What can hang from each mark:
J: F N P
F: J
N: J
G: F J W
W: F G J
P: G J

In the rows, zero is written as 128.
Known rows, with every way that one mark hangs from another:
F(J(N P(G))): [142 126 170 141 116  77  94 128  86 124 106 127 111 129 137 143 130  98
  86 152]
J(F N P): [124 135 118 102 154  78 136 167  75 166 133 149 114  96 119 129 125 102
 134 125]
G(F): [ 77 125 115 115  89 162 114 123 188 102 158 160 139 146 136 122 115 122
 102 146]
N(J(F P(G))): [104 126  39  72 137  92 119 181  71 159 145 157  80 110 116  98 140  95
 177 114]
W(G(F) J(N P)): [220 125 138 135 109 178 141  81 177 149 119 127 190  83 165 183  78  94
 151 150]
J(N P): [133 120 170 108 132  94 110 139  95 162 123 144 109 123 143 124 113  94
 113 146]
W(G(F) J): [176 107 109 142  87 217 130  50 218 111 120 150 194  91 168 179 108 134
 143 124]
G(F W(J(N))): [169 135 123 143  89 160 113  85 161 119 140 117 201 146 155 129  75 105
 140 112]
J(F P(G)): [ 99 147  76 107 174 102 134 189  79 133 157 123  62 112 101 123 169 121
 175 119]
W(F G): [154 116 113 113  50 225 156  63 216 126 128 153 171 145 160 147 115 134
 116 132]
P(J(F)): [ 49 107 109 130 149 140 176 147 129 112 119 167 113 121 107 121 168 182
 129 111]
J(F N P(G)): [137 148 129  96 166  58 138 171  74 157 122 115  93 106 100 122 125  97
 142 128]
P(G J(F)): [ 62 121 121 116 165 115 176 151 130 101 108 127  88 134  82 113 167 175
 138 118]
G(J(F P) W): [130 168  67 171 173 160 139 198  75 153 189  85 128 147 120 112 155 167
 158 110]
P(G): [ 95 114 145 109 121 116 101 105 147 101 111 133  88 147 121 111 149 138
 112 123]
F(J(P(G))): [114 125 128 151 122 112  89 145  90 103 136 133  87 137 139 144 165 115
 111 147]
N(J(P(G))): [113 112  79  77 120 105  97 155  88 155 138 154  77 131 136  92 131  88
 164 134]
P(G(J)): [105 127 165 144 142 132 111 118 162 114 125 109 107 140 114 111 149 169
  95 130]
J(P(G(F))): [109 145 115 112 143 131 118 176 127 123 174 109  74 149 121 118 131  97
 156 162]
P(G(W) J(F N)): [115 143 138 115 158  88 184 142  96 123  91  84 124 166  83 100 127 155
 139 111]
F(J): [ 89  98 134 156  88 129  82  97 128  89 115 178 132 132 155 148 161 142
  71 122]
F(J(P(G(W)))): [128 136 111 159 123 117  91 148  71 104 142 111  93 162 142 135 163 116
 128 137]
J(F P): [ 88 133  65 115 162 122 130 187  78 141 166 158  87 104 121 130 168 125
 165 114]
P(G J(N)): [102 109 205 113 141  91 162 111 142 116  74 117 110 150 100 109 122 150
  99 143]
P(G(F) J): [ 76 128 146 123 135 144 169 145 179  88 129 111 103 166  95 109 126 149
 125 161]

Rows:
[141 155 132 133  92 112 108 113 136  94 130  86 144 189 122 118 100 105
  98 143] | P(G(F(J(N)) W))
[128 148 183 133 124 120 125 120 191 119 130  90 144 144 104 111  91 133
  76 160] | P(G(F J(N)))
[ 97 114  29  77 127 108 117 178  72 166 152 185  99 101 135 103 141  99
 170 110] | N(J(F P))
[212 118 113 130 138 149 149  87 127 163  96 141 176  51 153 187 117 118
 167 107] | W(G J(F N P))
[129 127 200 134 137 102 113 107 158 129 101 102 126 134 111 111 121 155
  75 136] | P(G(J(N)))
[ 95 123 165 107 157  78 180 135 127 119  79 119 110 127  81 111 131 155
 113 123] | P(G J(F N))
[ 79 108 153 116 142 105 181 131 126 130  91 161 137 113 106 123 132 163
 103 116] | P(J(F N))
[135 116 162 147 107  92  91 125  85 127 115 155 128 123 153 151 130 103
  77 148] | F(J(N P))
[148 142 111 136 114 154 107 102 162  95 143  91 141 159 130 117 114 118
 160 115] | P(G(F W(J)))
[139 155 109 178 157 173 117 174  91 148 183  79 123 169 137 108 146 160
 145 124] | G(J(P) W)
[169 102  85 139 120 188 139  57 169 126  98 166 182  59 154 183 146 160
 159  84] | W(G J(F))
[169 116 109 154  74 201 116  68 161 120 145 133 181 139 170 124 117 128
 165  83] | G(W(F J))
[131 131  99 145 129 188 153 110 170 133 123 131 160 111 132 156 148 190
 100 119] | W(G(J(F)))
[150  95 147 131 123 111 113  66 142 135  87 181 179  48 146 154 120 132
 128  78] | W(J(F N))
[176 118 141 126 163  92 121 116 106 148 108 136 135  54 130 152 125 104
 169  99] | W(J(F N P(G)))
[147 130 179 101 145  74 112 141  95 152 114 112  88 134 123 117 114  90
 123 151] | J(N P(G))
[137 157 165 152 135 145 136 170 164 153 177 105 157 124 126 127  80 120
  88 183] | G(F J(N P))
[149 162 103 155  89 136 113 151 104 117 169 100 162 186 148 131  92  85
 113 157] | G(F(J(N P)) W)
[114 134 133 133 117 163 175 128 147 103 126  87 113 198 110  93 134 155
 152 127] | P(G(W(F)) J)
[182 118 172 130 135 115 109 101 144 138 120 124 142  84 141 148  97  88
 155 134] | W(J(N P(G(F))))
[151 142 166 164 124 138 117 111 125 146 128  90 176 165 138 106 107 163
  84 114] | G(J(N) W)
